Each row was made from one small tree. The marks that hang from a mark follow it in brackets, in alphabetical order. Every link used is in the known rows. Write each row's tree.
In the rows, 128 means zero.
Known rows:
kivi{relod varag}: [140 106 106 174  95 154 119 129 124  98 135 118 146 119 136 110 149 118
 158 163 118 113 119 126 144 156  98 152 134 130 159 156 155 116 117 123
 154 120 157 107 128 100 119 135 120 178 126 124  99 124]
vibuv{geda kivi{relod}}: [122 136  82 183  84 123 163  92 163 121 118 176 111 132 135 146 154 136
 117  92  71  91 143 158 148 131 106 104 130 171 119 133 102 104  99 127
 116 109 116 119 172 124 124 136  96 169 123 125 159 138]
muvud{kivi{varag{bera}}}: [164 125 118 152  95 103 131 109 121 134 162 131  78 111 127 104 130  77
 157 151 139 124 132 143 161 181 127 134 177 119 136 119 138 131 100 132
 133 161 118 139 110 101 131 136 102 167 123 128 114 111]
kivi{relod{nomov}}: [121 117 106 170 139 144 142 117 133 141 134 145 117 131 140 152 141 114
 150 131 106 113 106 138 159 126 121 126 149 138 107 144 137 138 148 138
 138 102 142 105 145 116 130 152 132 140 148 132 129 110]
vosi{varag{bera geda nomov}}: [105 131 122 133 101  45 118 101  89 190 118 115  82 114 116 146  88 131
 125 101  98 104  96 148 117 221 138 159 157  62  87 105 107 113 141 110
  89 185  78 118 188 136 146 107 115  99 157 175 132 174]
geda{relod vibuv}: [135 148 158  81 171 161 136 140 115 123 131 149  96  71 153 168 136  97
 142 112 102  91 125 151 118 150 138 181 136 120 168 162 120 104  95 110
 160  99 136 101 111 118 132 129 140 159  72 144 161 105]
varag{bera geda vosi{muvud relod}}: [112  93 128 151 110  65 157 120 103 178 111  76  88 115 142 170 107  70
 124 143 117 146 125  93 166 175  83 193 174  93  99 143 111 129 165 115
 104 153  99 147 187 131 189 101 124 119 140 184 214 151]
varag{geda nomov vosi{relod}}: [ 99 125 120 146 121  59 124 123 108 172 105 105  75 131 117 165  73 117
 128 134 103 150 130 107 152 176 114 144 148  94  85 136  99 124 164 107
  94 142 130 126 175 137 166  92 104 118 157 178 205 140]
relod{kivi{varag}}: [142 102 105 153 112 122 141  81 129 128 168 163 111 148  92 117 158 118
 170 149 154 131 129 121 124 137  97 126 122 119 140 129 147 145 133 101
 147 144 157 126 116 125 122 116 135 159 137 119 117  96]
nomov{muvud}: [108 137 136 122 142 107 129 133 127 143 129 148 138 128 134 108 103 124
 107 116 121 119 115 118 101 114 143 128 151 121 116 136 105 118 122 141
 150 148 144 140 154 140 136 122 106 153 139 129 123  88]
kivi{varag{geda{muvud relod vibuv}}}: [137 110 135  76 138 163 148 112 110 119 128 169 142  72 139 152 122  84
 161 173 113 118 125 146 118 182 126 193 150 106 150 163 170  78  95  99
 170 121 148 105 124 124 135 104 128 189  82 136 156 103]
geda{muvud varag{bera kivi nomov}}: [140 110 121 134 137  79 132  59  84 199 140 137  97  67 106 101 115  90
 137  97 115  81  64 176 100 244 147 165 179 105 116  89  99  92 142  98
 125 161 120 156 212 117 110 127 133 144 125 197 135 181]
nomov{muvud varag vibuv{geda kivi{relod}}}: [100 187  80 180 125 171 160  70 157 132 114 187 135  95 147 104 138 135
 128  80  62  98 110 145 111 164 132 121 165 134  93 155  77  72  29 146
 118 127 132 132 196 147 138 106  59 212 150 125 148  79]
vosi{vibuv{kivi{varag} nomov{muvud}}}: [130 118  88 152  97 120 119  93 131 129 130 189 107 103 148 112 115 141
 145 117  90 107 113 129  86 181 153 106 188 167  90  98 116  91 143 129
 125 189 189 106 174 138 153 108  93 172  93  96 145 101]
vibuv{geda kivi{relod{nomov} varag{vosi}}}: [117  94  72 209  52 147 139  59 152 142 145 183 113 131 114 140 148 133
 167 116  76 111 149 131 194 137  96 105 146 195  91 134 134 122 107 121
 133 104 135  78 168 126 137 132  81 196 112 133 178  86]
kivi{varag{nomov}}: [135 107 107 150 100 115 111  99 120 132 151 135 124 106 118 120 107 134
 156 134 123 123 119 133 141 180 119 123 146 112 129 116 127 121 129 102
 125 172 151 118 140 105 112 116 105 156 121 135 107 134]
vosi{vibuv{nomov{varag}}}: [138 143  89 119 127 176 131 126 124 119 121 144 120  97 141 133 136 155
 158 124 122 125 111 128 105 199 154 116 172 144  95 123 133  84 145 145
  96 167 142 106 144 143 154 121 132 133 110 115 144 119]
kivi{relod{nomov{muvud}}}: [110 121 118 170 154 128 141 120 130 153 138 164 120 136 147 132 122 110
 135 118 100 108  91 130 137 114 139 130 168 139  94 143 132 130 142 146
 155 114 152 119 170 129 135 150 119 161 146 136 126  69]
relod{kivi nomov}: [121 102 105 138 156 115 155  68 144 170 175 192  78 163  99 154 155 110
 169 117 143 125 112 129 149 108 116 102 139 128  83 115 134 173 162 116
 136 125 147 123 143 142 138 142 145 124 155 132 143  78]
varag{kivi vosi{muvud vibuv{geda}}}: [126  97  94 102 133 114 139  82 109 158 142 131 133  94 136 157 103 113
 121 120 134 118 141 112 149 152 128 160 141 149  78 149 125 138 153 102
  99 131 107 135 206 165 179  99 123 127 112 160 228  96]
nomov{muvud vibuv{vosi}}: [100 155 134 109 137 153 104  99  99 104 107 132 179  74 172 126  95 158
 111  82  96 131 101 130 100 124 128 139 152 122  98 132  83 118  72 161
 146 131 129 137 170 144 142 117  71 168 146 109 145  29]
vosi{muvud{kivi{relod}}}: [150 133 111 159 148 121 168 131 132  96 141 140 116 123 154 138 132  38
 117 128 113 121 104 138 153 115 122 135 171 149 134 132 129 121 125 132
 141 132 143 166 128 125 138 135 127 145 118 112 165 118]
nomov{muvud{vosi{vibuv}} varag}: [123 121 107 101 138 159 134 150 121 127 148 157 165 112 149 124 107 141
 127 148 136 123  84 111  68 156 141 103 184 139 113 163  64  76 100 168
 120 138 145 116 166 150 168  94  81 156 134 105 130  56]
muvud{nomov vosi{relod}}: [118 117 121 132 145 104 135 195 138 114 124 155 109 138 155 129 113 106
 137 149 133 147  83 104 126 149 115  85 155 164 106 144  30 114  94 163
 117 137 163 124 143  81 150 117  90 100 125  74 125 139]
bera{varag{geda kivi vosi{muvud}}}: [106  87 118 140  92  70 100 104  93 149 108 131 118 156 120 157 101  65
 147 180 133 150 152 104 123 194 108 200 156 111 132 138 143 150 175  92
 121 130 126 132 167 176 138  96 119 119 129 179 239 134]
nomov{varag}: [134 143 116 141 128 168 138 124 135 130 133 130 133 124 113 110 143 124
 148 143 131 131 125 127 119 161 129 125 145 119 137 139 131 107  95 136
 111 138 137 128 128 139 124 110 124 146 129 134 123 128]
relod{nomov{muvud varag{vosi}}}: [100 117 123 129 139 156 132 101 122 173 153 155 116 129  99 113 110 112
 156 124 118 138 111 104 134 132 148 120 182 144  77 142 121 124 114 149
 133 137 143 107 164 164 147 123  97 164 135 150 155  30]
bera{varag{geda{muvud{kivi} vibuv}}}: [131 136 140  86 128 123 140 118 117 105 106 166 121 123 142 154 108  59
 149 147 135 143 131 140 116 190 152 168 204 113 132 162 156  98 136 127
 156 118 125 130 115 150 124 131 106 138 101 131 181 118]
nomov{varag{vosi{muvud{kivi} relod}}}: [151 133 116 134 155 152 170 138 132 126 132 118  92 126 118 110 130  40
 133 138 120 158 105  96 174 161 117 129 182 142 133 153 110 113 111 141
 111 151 154 156 134 129 164 106 114 140 110 126 187 120]
varag{geda nomov vosi{relod{kivi} vibuv}}: [105 117 101 134 143  58 142 101 112 178 126 118  53 132 120 187  97 115
 137 125 136 140 115  90 134 193 112 135 146  92  73 153 103 130 202  90
  88 148 135 118 186 155 194  81 121 108 167 173 224 101]
varag{vosi}: [108 120 142 132 103 128 111 131 111 132 129  97 121 125 116 132 128 128
 128 132 126 137 143 104 142 127 118 147 122 150 124 133 136 139 124 126
 127 111 113 105 119 148 140 123 113 132 123 151 173  87]
geda{relod vibuv{kivi vosi{muvud varag}}}: [135 127 133  93 150 167 151 111 105 117 107 176 122  59 157 178 143  81
 114  66  48  91  85 166 109 155 113 179 151 162 167 132  81  90  79 120
 162 133 145 105 151 133 142 109 124 156  42 102 199 113]
vibuv{kivi{relod} nomov vosi{muvud varag}}: [123 118  77 185  75 142 132  96 111 104  84 174 142 107 158 149 148 121
 112  69  19  99  66 161 121 166  99 128 169 184 116  70  88  84 121 151
 129 170 161 110 175 132 130 119 108 134  87  85 180 137]
varag{bera kivi nomov vosi{muvud relod}}: [123  83 117 162 140  35 130  83  95 234 133  84  42  81 130 148 109  65
 129 113 120 113  93 126 172 229  96 188 183  73  84 113  62 131 167  87
  96 196 121 160 234 103 159 108 114 114 144 208 206 173]
muvud{nomov vosi{varag}}: [107 119 128 111 126 107 111 180 111 103 123 170 139 142 133 112 103 125
 136 131 121 132  69 113 100 156 138  94 146 166  99 124  58 110  82 168
 120 135 129 100 136 113 140 114  91  91 121  71  97 127]
vosi{muvud relod{nomov} varag}: [144  98 109 112 198 129 184 122 126 175 103 178 113 149 131 106 111  64
 116  82  90 146  50 108 194 131 123 131 163 117  93 130 118 142 181 127
 136 174 170 139 194 102 180 129 155  81  89  91 136 176]
vosi{varag{geda nomov}}: [104 140 113 114 123  72 115 115 101 165  99 146 114 133 108 137  71 139
 121 107  90 120  97 136 119 191 146 136 136  80  96 110 117 117 149 108
 102 164 117 114 173 147 151  91 118  96 141 149 133 157]

Write each row's tree:
[116 113 117 168  93  95 123 135 104  98 107 118 107 157 137 163 109  37
 141 171 113 156 143  93 137 161 110 177 184 145 144 160 154 136 160 125
 138 109 129 134 123 157 136 119 100 140 129 151 231  97] => bera{varag{geda vosi{muvud{kivi{relod}}}}}
[135 139 105 187  90  99 121 119 114 128 141 161  79  93 155 112 117  97
 150 125  84 100 108 151 129 193 144 135 205 125 107  95 118  96 106 156
 145 185 146 130 148 104 131 149  82 188 125 131 113  80] => vibuv{nomov{muvud{kivi{relod varag{bera}}}}}
[131 131 145 111 161 147 161  97  86 118 154 164  93  80 112 160 135  40
 155  96  98  95  91 119 107 139 110 204 142 168 187 158 117 130 132  77
 175  94 152 118 124 158 145 112 171 178  50 170 219  64] => geda{relod{kivi} varag{vosi{muvud}} vibuv}
[113  79 121 165 105  39 108  62  85 214 159  84  58  71 131 163 107  87
 136 117 128  99 110 137 145 217 106 195 174  92  86  97  85 134 147  88
  95 186  97 150 217 136 138 100 110 120 146 215 202 148] => varag{bera kivi nomov vosi{muvud}}
[108 138 114 116  88 139  93 130  83 120  86 166 163 104 141 111  93 166
 102  63  63 121  78 142 104 157 144 119 161 150  98  77  91  99 113 174
 142 186 151 112 175 141 136 125  89 130 107  89 132  63] => vibuv{nomov{muvud} vosi{varag}}
[123 193 120 143 160 130 140 117 133 108 150 140  57  71 151 100 132  60
 177 116 140 132 103 132 123 219 169 126 204 133  80 137  86 105  26 164
  98 159 107 158 119 112 130 123  81 154 150 121 115 106] => muvud{kivi nomov{varag{bera} vibuv}}
[115 148 126 149 142  87 115 111  98 142 135 165 130 109 112  91  62 115
 119  84  88 104  83 138  86 162 160 113 165 144 134 110  76 113 157 112
 135 156 157 139 187 140 117 118 119 165 121 155 126 108] => geda{varag{nomov{muvud}}}
[155 114 114 140 140 139 157 110 125 135 162 177  84 131 112 138 169  85
 165 150 128 117 130 131 124 141 104 150 109 120 170 136 135 131 103  96
 158 124 171 118 101 114 127 117 132 183 119 129 136  97] => geda{relod{kivi{varag}}}
[131 111 106 188 120 100 119  83  86 189 144 152  91 104 114 105 126  87
 164 122  98  77  85 156 132 209 128 161 166 136 129 116 129 138 161 107
 127 113 123 122 199 116 129 146 147 157 138 189 131 147] => geda{varag{bera kivi{relod{nomov}}}}
[156 109  98 127 166 135 178 113 128 131 130 161 118 123 156 154 109  58
 115  87 104 161  89 134 197 111 103  92 185 159  99 125  89 144 153 164
 135 157 166 170 161 107 165 143 117 122 105  84 187  89] => vibuv{vosi{muvud{kivi} relod{nomov}}}
[127  90  94 103 158 100 122 136 114 198 117 201 114 155 124 112 104 113
 131 130 110 135  52 137 165 173 118 110 146 114  95 124  77 133 145 141
 117 139 156  97 184  92 182 113 111  77 129  96 135 153] => muvud{vosi{relod{nomov} varag{kivi}}}
[117 108 114 137 103  76  94 107 103 157 106 163 110 164 114 139 106  97
 150 176 132 137 160 129 104 212 125 172 138  92 136 136 148 145 176 102
 123 124 135 129 152 151 123 109 121 115 150 163 180 165] => bera{varag{geda kivi}}
[108 114  97 183 106  55  86 105 100 171 104 146  92 146 128 165 102  97
 153 161 111 116 129 145 105 246 123 172 160  75 131 135 118 126 178  91
 118 136 149 125 185 135 108 110 109 133 169 186 180 175] => bera{varag{geda kivi{relod} nomov}}
[127 163 122 129 191 117 159 120 135  79 136 168 104  94 167 122 102  37
 135 110 127 142  99 122 142 136 159 129 190 164  82 127  96 129  76 141
 122 160 139 179 134 128 137 116 105 128 122  91 156 107] => vosi{muvud{kivi nomov{vibuv}}}
[160  93  96 107 122 171 156 140 131  80 146 150 159  98 172 129 144  82
 140 173 139 124  69 140 124 171 130 112 193 164 130 157 122  66  96 160
 153 108 145 114 116 100 158 127  85 167 111  78 143  72] => geda{muvud{kivi{relod varag} vosi{vibuv}}}
[ 94 148 125 107 139 127 109 123 115 118 127 158 167  98 178 121  83 152
 114 117 112 129  83 124  98 120 129 129 159 120  94 138  67 108  68 153
 133 125 133 123 159 136 152  99  59 150 149 103 134  45] => nomov{muvud{vosi} vibuv}
[134 101 114  90 138 167 158 146 128 118 150 131 138  79 159 135 154 107
 156 149 163 119  62 118  76 213 147 122 213 157  75 158  66  55  68 175
 106 151 111 117 161 111 148 113  90 126 132 100 127 113] => geda{muvud{nomov{varag{bera}} vosi{vibuv}}}
[143 131 115 130 155 167 163 112 125 184 152 155  64  99 131 150 163  81
 173 136 102 111 110 149 147 176 130 145 158 116 126 134 119 108  96 134
 123 131 129 111 133 109 137 134 129 164 114 163 143 111] => geda{relod{nomov{varag{bera}}}}
[123 130 124 191 115 125 133  67 112 152 140 165  82  77 130 141 142  92
 174  82  74  54  81 165 125 195 128 164 199 167 139 132 114 105 139 108
 151 114 120  98 176 122 128 149 144 175  88 169 150 134] => geda{varag{bera} vibuv{kivi{relod{nomov}}}}
[116 141 127 103  93 165  92 109  96  88 113 141 148  55 160 178 117 172
 141  82  89 107 115 164 120 163 117 142 168 153 115 119 110 107 115 148
 140 136 134 102 140 134 124 140 117 138  80 115 166  73] => geda{vibuv{nomov vosi}}
[113 153 112 140 164 125 167 136 138 126 147 188  62 141 101 151 147  68
 176 169 130 128 123 115  81 183 137 130 145 134 114 149 102 103  78 126
 114 131 154 130 127 145 131  90 128 153 152 134 148 105] => muvud{nomov{varag{geda{relod{kivi}}}}}
[124 109 124 131 133 137 136 129 115  85 129 135 163  98 152 157 120 102
 126 108 117 139 107 116 123 119 111 118 161 187 110 125  76 126 103 158
 132 158 141 152 160 127 121 123 112 129 112  92 159 102] => vibuv{vosi{muvud{nomov}}}
[162 145 113  79 201 193 206 112 147 152 148 200  70  97 127 130 159  24
 154 126 104 132  86 163 154 150 169 115 185 143 111 129 133  86  70 154
 151 121 159 134 106 117 133 134 114 176 104 121 162  76] => geda{muvud{kivi} relod{nomov{varag}}}
[124 128 131 127 113  81 142 122 107 167 129 122  70 106 146 187 124  91
 137 149 108 106 144 146 114 184 118 183 138  85 133 135 124 109 116 117
 117 129  87 126 132 124 152 112 122 147 137 185 168 135] => varag{bera geda{relod}}
[137 135 128  82 168 226 138 115 107 135 144 172 118  53 147 190 138 110
 172 103  89 106 106 163 131 157 122 152 162 151 138 163 109 104  76 144
 156 103 148  87 131 130 135 134 129 177  73 131 184  54] => geda{relod{nomov{varag}} vibuv{vosi}}
[148  95  94 114 108 171 160 117 113 112 147 137 144  84 142 148 123 101
 146 134 113 128 141  96 160 143 109 157 140 167 132 162 144 117 120 105
 134 131 133 108 153 130 168 109 114 179  68 129 193  73] => kivi{varag{vosi{muvud vibuv{geda{relod}}}}}
[104 170 105 159 176 156 117 118 124 115 123 152 107  86 145  95 140  98
 175 150 126 109  94 130 101 226 149 158 157 126  94 156  97  99  47 137
 104 123 149 132 168 119 122 102 100 155 169 128 126 130] => muvud{nomov{varag{kivi{relod}} vibuv}}
[133 134  86 164  96  67 128  60 101 191 147 165  93  87 103 120  86 136
 135  74  88  77 117 174 134 215 134 130 143 119 104  99  82 121 139  93
  99 154  92 144 223 122 120 128 114 156 128 195 152 163] => vibuv{geda{varag{bera kivi nomov}}}
[118 105 117 140 100  39 112  80  97 201 136 127  77 117 120 157 105 109
 142 167 134 102 147 157 113 216 125 178 145  67  95 116 132 134 140 102
  99 150  81 141 180 141 153 104 125 126 178 204 164 160] => varag{bera geda kivi}
[112 131  92 115  76  99  81 100  72 149  81 175 138 107 115 141  90 164
 127 112  69 122 107 163 108 211 125 141 133 123  90  68 125 114 138 141
 110 162 129 103 181 155 152 103 109 111 128 128 171 115] => vibuv{nomov vosi{varag{geda kivi}}}
[120 145 126 153 131  73 114 125 119 134 127 162  83 141 134 122  86  76
 128 104 116 137 120 131 108 178 160 118 201 111 126 125  83 121 138 133
 146 173 163 153 142 128 105 134  76 143 129 136 154 106] => bera{varag{nomov{muvud{kivi}}}}
[134 118  90 184  63 118 117  77 140 127 130 188  95 120 121 116 140 141
 170 129  74 119 134 148 126 180 123 104 165 164 116  67 129  98 120 119
 120 177 177 105 129 121 120 116 103 160  93 104 134 146] => vibuv{kivi{varag} nomov}
[125 107 145 153 107 101 133 132 107 175 113  63  69 106 133 128 141 104
 132 117 128 133 120  98 165 183  98 170 155 106 114 139 106 130 133 131
 113 138 102 121 155  99 164 135 115 121 140 164 163 141] => varag{bera vosi{relod}}
[133  76 123 154 132  64 138 103  97 208 129  86  65 101 138 128 130  54
 129 130 130 124 108 113 169 202  89 201 162  89 106 131 101 138 152 105
 111 158 119 152 203 106 171 113 131 116 129 187 201 169] => varag{bera kivi vosi{muvud relod}}
[101  97 115 116 135 112 127 117 131 162 158 188 139 139 144 143  89 133
 135 127 119 131  91 130 123  95 138  88 177 146  79 123  86 134 127 162
 137 129 147 113 159 136 148 132  87 134 133 110 132  43] => relod{nomov{muvud{vosi}}}
[123  92 112 158 134 102 150  94 128 203 130 105  34 105 142 153 154  96
 147 107 119 121 100 100 168 194 123 144 187 148  64 140  99 125 169 134
  98 140 120  95 180 107 197 131 114 118 130 153 195 128] => varag{bera vosi{relod{nomov} vibuv{kivi}}}
[128  97  99 185  97 144 148  92 132  96 114 136 155 108 161 175 162 101
 109 104  68 107 106 152 127 125  77 127 161 185 137 118  84  97 111 136
 137 125 147 135 165 131 125 119 109 156 118 105 193 119] => vibuv{kivi{relod} vosi{muvud}}
[117 122 113 165 102 101 158 100 113 183 136 104  55 139  92 149 150  88
 162 160 144 135 129  98 133 214  90 162 164  78 110 153 113 121 127 113
  92 142 106 126 159 139 172  95 124 138 177 187 181 124] => nomov{varag{bera geda vosi{relod{kivi}}}}
